Every row comes from one small tree of marks. The marks that hang from a mark follow it in brackets, in the order of their numbers. Every link used is in the known rows. Which tree was each row made from?
Known rows:
Z461(Z118): -0.328  0.902  1.149  -0.568  0.640  -0.883  -3.174  0.392  2.730  -1.466  0.969  -1.145  0.669  -0.534  -0.738  -0.654  -0.357  1.238  -0.139  0.865
Z118(Z447(Z211) Z461(Z314) Z618): -0.827  1.995  1.238  -1.560  -5.706  -1.370  -0.879  -0.279  1.518  -0.961  3.726  -0.713  0.207  -0.146  4.377  -1.160  -0.738  -0.976  0.391  0.464
Z618(Z118(Z447(Z211) Z461)): -1.617  -1.602  1.215  -0.043  -0.644  -0.934  0.996  1.588  0.841  1.352  2.439  -1.703  -2.397  -2.471  1.660  1.529  0.058  -0.225  2.591  -1.810
Z118(Z447 Z461): -1.692  1.006  1.473  0.583  -5.153  -1.444  2.181  0.311  2.631  1.002  4.396  -1.372  -2.005  -0.472  2.936  0.570  -0.248  -0.787  0.158  -1.288
Z118(Z447 Z461 Z618): -0.618  2.319  1.524  -0.741  -4.004  -0.468  2.304  -1.091  2.518  0.383  3.670  -1.750  0.399  0.224  4.345  0.399  -0.172  -2.408  -0.632  -0.705
Z618(Z118): -0.423  -1.974  0.679  -0.436  3.302  0.247  0.339  0.153  0.485  1.200  -0.155  -1.064  -0.782  -2.012  -0.559  1.629  0.446  -0.182  2.304  -1.301
Z461(Z118(Z447) Z314(Z523)): -1.953  1.673  3.454  -1.576  -6.424  -2.098  -3.504  0.315  5.396  -2.555  4.481  0.426  -1.432  -1.143  0.420  -3.285  -0.421  0.740  -0.667  1.701
Z826(Z118): -0.431  -1.254  1.121  0.173  0.509  -0.865  -2.341  1.424  1.831  0.494  -0.213  -0.715  -2.353  -0.189  -1.511  -0.969  -0.589  0.690  -0.145  0.779
Z523(Z372): -0.866  1.262  0.881  0.213  -1.089  -0.767  -0.378  -1.263  3.374  0.544  -0.600  -0.620  -0.326  1.619  -1.786  -0.619  -1.334  1.274  -0.666  2.676
Z461(Z118(Z447 Z618)): 0.081  2.530  2.526  -1.757  -1.160  -1.017  -1.791  -0.149  2.779  -2.008  1.980  -1.346  1.605  -0.765  0.982  -1.365  -0.744  -0.398  -1.358  1.610
Z314(Z461 Z523(Z372) Z826(Z118)): -4.667  -0.224  2.931  1.120  -6.498  3.643  1.000  -0.169  5.628  3.031  3.268  -0.875  -6.773  2.675  0.443  -3.792  0.471  -0.029  -0.593  2.299
Z211(Z447): 0.761  0.708  0.741  0.418  -0.323  -0.278  -0.195  0.652  -2.183  1.070  -0.505  -0.089  -0.758  0.301  -2.100  0.296  0.615  0.231  -1.318  1.306
Z618(Z118(Z447 Z461(Z314))): -1.651  -1.178  2.012  -0.583  -1.303  -1.394  0.560  -0.213  3.094  1.458  3.444  -1.611  -2.054  -2.466  1.446  1.492  0.092  -0.340  2.753  -1.764
Z461(Z118(Z447)): -0.697  1.588  2.510  -0.860  -1.948  -1.699  -1.699  0.820  2.882  -1.645  2.461  -1.057  -0.089  -1.313  0.027  -1.211  -0.769  0.748  -0.919  1.277
Z314(Z461(Z118) Z826): -2.342  0.546  1.852  -0.217  -1.736  3.213  -0.850  -0.993  2.429  1.473  3.272  -1.543  -2.152  0.787  1.385  -1.772  0.461  0.900  1.000  1.120
Z826(Z314): -1.981  -0.993  0.388  -0.083  -0.343  1.932  -2.180  -0.235  0.524  -0.276  -1.147  1.339  -1.141  1.197  -0.039  -1.516  -1.569  0.704  2.496  0.721
Z826(Z118(Z618) Z314(Z523)): -2.813  -1.383  1.808  -0.328  -1.758  2.379  -3.313  0.928  3.391  -0.292  -0.968  0.941  -3.367  1.932  0.093  -3.638  -1.404  -0.683  0.994  1.534
Z314(Z826): -0.527  0.502  1.428  -0.020  -2.465  3.337  -0.967  -0.776  -0.279  1.116  1.119  -0.389  -0.635  0.010  1.722  -0.160  0.523  -1.378  0.382  1.658
Z447(Z211): -0.116  -0.725  -1.003  0.010  -0.477  -0.208  -1.718  2.409  -3.017  -1.040  -1.000  0.616  -0.641  -0.205  0.274  -1.053  -0.412  1.083  0.512  0.868
Z461(Z118 Z314): -0.447  1.078  1.798  -1.744  -1.213  -2.122  -5.953  -0.919  4.207  -2.361  2.033  -0.259  0.923  -0.766  -0.942  -1.821  -0.743  2.169  0.828  1.803
Z118(Z447(Z211) Z618): 0.425  1.745  1.241  -1.737  -2.971  -0.247  0.828  0.756  -2.007  -1.616  0.830  0.183  0.892  -0.554  2.611  -1.659  -0.811  -1.625  -1.462  1.539
Z461(Z118(Z447 Z618) Z314): -0.063  2.698  3.085  -2.931  -2.943  -2.154  -4.519  -1.416  4.258  -2.984  3.026  -0.400  1.783  -1.072  0.739  -2.486  -1.130  0.545  -0.459  2.470
Z826(Z118(Z447) Z314): -2.828  -1.545  2.786  -0.131  -2.378  0.228  -3.062  1.528  2.532  0.013  0.125  0.712  -4.307  0.264  -0.777  -3.048  -2.595  0.770  1.621  1.856

Which tree is each row?
-2.567  -0.498  2.745  0.716  -6.080  3.648  -0.980  1.247  2.435  1.389  2.240  -0.018  -4.595  0.482  1.541  -2.192  1.224  -2.261  -0.827  1.643 -> Z314(Z523 Z826(Z118))
-2.668  0.767  2.446  -0.344  -3.596  2.646  -0.540  0.065  1.561  1.032  3.987  -1.253  -2.884  0.138  1.957  -2.507  0.006  0.876  0.667  1.653 -> Z314(Z461(Z118(Z447(Z211))) Z826)
-1.826  -1.024  2.514  -0.642  -2.071  -0.182  0.209  -0.446  2.863  1.801  3.858  -1.691  -2.257  -2.450  2.037  1.478  0.253  -0.776  2.862  -1.141 -> Z618(Z118(Z447 Z461(Z314(Z826))))
-4.768  -1.617  2.798  1.010  -6.142  0.709  -1.841  2.090  5.296  0.834  2.587  0.206  -6.484  1.142  1.152  -3.134  -1.563  -0.201  1.617  0.205 -> Z826(Z118(Z447 Z461) Z314(Z523))
-3.623  -1.353  1.532  0.335  -2.798  2.269  -3.096  0.796  5.046  0.644  0.548  -0.135  -4.082  2.372  1.439  -2.791  -1.148  -0.745  1.834  0.301 -> Z826(Z118(Z461 Z618) Z314(Z523))
-0.920  1.433  2.640  -2.033  -4.034  -2.992  -5.401  0.720  2.898  -3.077  3.073  0.190  -0.142  -1.705  -0.013  -2.826  -1.277  2.269  0.274  2.468 -> Z461(Z118(Z447(Z211)) Z314)
-0.459  -0.308  0.827  -0.102  0.243  -0.528  -2.137  0.277  3.487  0.951  0.769  -2.000  -1.281  0.763  0.860  -0.223  -0.307  -0.452  0.075  -0.005 -> Z826(Z118(Z461 Z618))
-5.039  -2.163  1.945  0.852  -2.879  1.714  -1.978  0.892  5.685  1.302  0.233  0.606  -6.668  3.026  -1.651  -4.604  -1.943  1.899  1.733  1.504 -> Z826(Z118 Z314(Z461 Z523(Z372)))
-1.536  1.175  1.367  -0.960  -0.501  -0.132  1.102  -0.628  2.809  -0.045  2.862  -1.354  -0.875  0.598  0.797  -2.108  -0.329  1.139  -0.261  -0.089 -> Z314(Z461(Z118(Z447 Z618)))
-2.288  0.377  0.982  0.458  -5.875  1.058  -1.341  -0.932  4.065  1.121  4.120  -0.665  -2.164  0.739  3.050  -0.176  0.864  -0.694  1.479  -0.579 -> Z118(Z461(Z314(Z523 Z826)))
-2.874  1.213  2.575  0.696  -7.166  3.792  0.336  -0.679  3.497  1.420  1.987  0.036  -3.113  1.705  1.365  -1.992  0.661  -1.860  -1.129  2.938 -> Z314(Z523(Z372) Z826)
-3.993  -1.735  2.257  0.677  -3.047  1.325  -3.580  1.309  5.063  0.415  -0.750  0.879  -5.231  2.245  -1.821  -3.871  -2.061  1.026  1.176  2.334 -> Z826(Z118 Z314(Z523(Z372)))
-1.826  1.156  1.838  -0.852  -1.155  3.730  -0.791  -1.707  2.334  1.180  2.884  -1.725  -0.967  1.119  2.080  -1.881  0.470  0.093  0.665  1.436 -> Z314(Z461(Z118(Z618)) Z826)
-1.717  0.128  2.918  0.346  -4.707  1.995  -1.487  0.344  2.190  1.912  3.076  -1.502  -3.324  -0.339  2.114  -0.498  -0.003  -1.327  0.302  1.679 -> Z314(Z826(Z118(Z447 Z461)))
-1.832  -1.145  1.267  0.474  -2.798  -1.328  -2.999  0.985  4.779  0.897  2.227  -1.050  -3.703  0.304  0.046  -1.141  -0.137  0.661  0.712  -0.186 -> Z826(Z118(Z461(Z314(Z523))))
-0.738  -0.092  2.190  -1.113  -3.329  0.758  -4.571  -1.076  2.057  0.117  1.749  0.296  -1.347  -0.363  0.235  -1.677  -0.299  0.304  1.196  2.460 -> Z461(Z314(Z826(Z118)))
-2.847  0.552  0.907  -0.155  -2.481  1.366  1.617  0.086  4.293  -0.027  3.095  -0.577  -2.619  1.723  1.169  -3.085  1.046  0.229  -0.840  -0.898 -> Z314(Z461(Z118(Z618)) Z523)
-3.186  1.046  1.825  -0.312  -4.330  0.853  2.604  0.386  4.328  -0.168  4.174  -0.507  -3.092  1.182  1.721  -3.498  0.754  -0.181  -1.307  -0.723 -> Z314(Z461(Z118(Z447 Z618)) Z523)
-1.630  -1.239  1.742  -0.078  -0.383  -0.813  1.856  0.405  2.371  1.865  2.951  -1.990  -2.172  -2.339  1.501  2.031  0.202  -0.809  2.344  -2.210 -> Z618(Z118(Z447 Z461))
-1.926  -0.138  2.520  -0.693  -5.994  1.397  -3.483  -0.391  3.166  0.067  2.669  0.829  -3.020  0.054  0.881  -2.598  0.451  -0.590  0.374  2.105 -> Z461(Z314(Z523 Z826(Z118)))
-3.835  -1.827  1.546  -0.136  -1.557  2.793  -1.754  0.562  4.014  0.684  0.060  0.636  -4.829  2.719  0.183  -4.454  -1.276  0.238  1.567  0.626 -> Z826(Z118(Z618) Z314(Z461 Z523))
-1.483  2.393  2.155  -1.211  -7.148  -0.778  1.140  -1.449  4.290  -0.291  5.048  -0.719  -0.575  0.355  4.572  -1.078  0.047  -2.409  -0.526  -0.441 -> Z118(Z447 Z461(Z314(Z523)) Z618)
-1.759  1.193  1.914  -0.306  -6.387  -2.254  0.274  -0.541  3.581  0.316  5.115  -0.762  -1.822  -0.700  2.824  -0.155  -0.445  -0.127  0.766  -0.695 -> Z118(Z447 Z461(Z314))
-0.150  2.327  2.629  -2.964  -3.130  -2.235  -5.381  -0.275  2.784  -3.493  2.530  -0.100  1.572  -1.205  0.905  -2.964  -1.252  1.071  -0.214  2.861 -> Z461(Z118(Z447(Z211) Z618) Z314)
-0.692  1.813  0.820  -0.708  -4.420  -0.654  1.097  0.629  0.491  -0.282  3.037  -1.290  -0.014  0.006  4.529  -0.411  -0.436  -1.659  -0.272  -0.179 -> Z118(Z447(Z211) Z461 Z618)
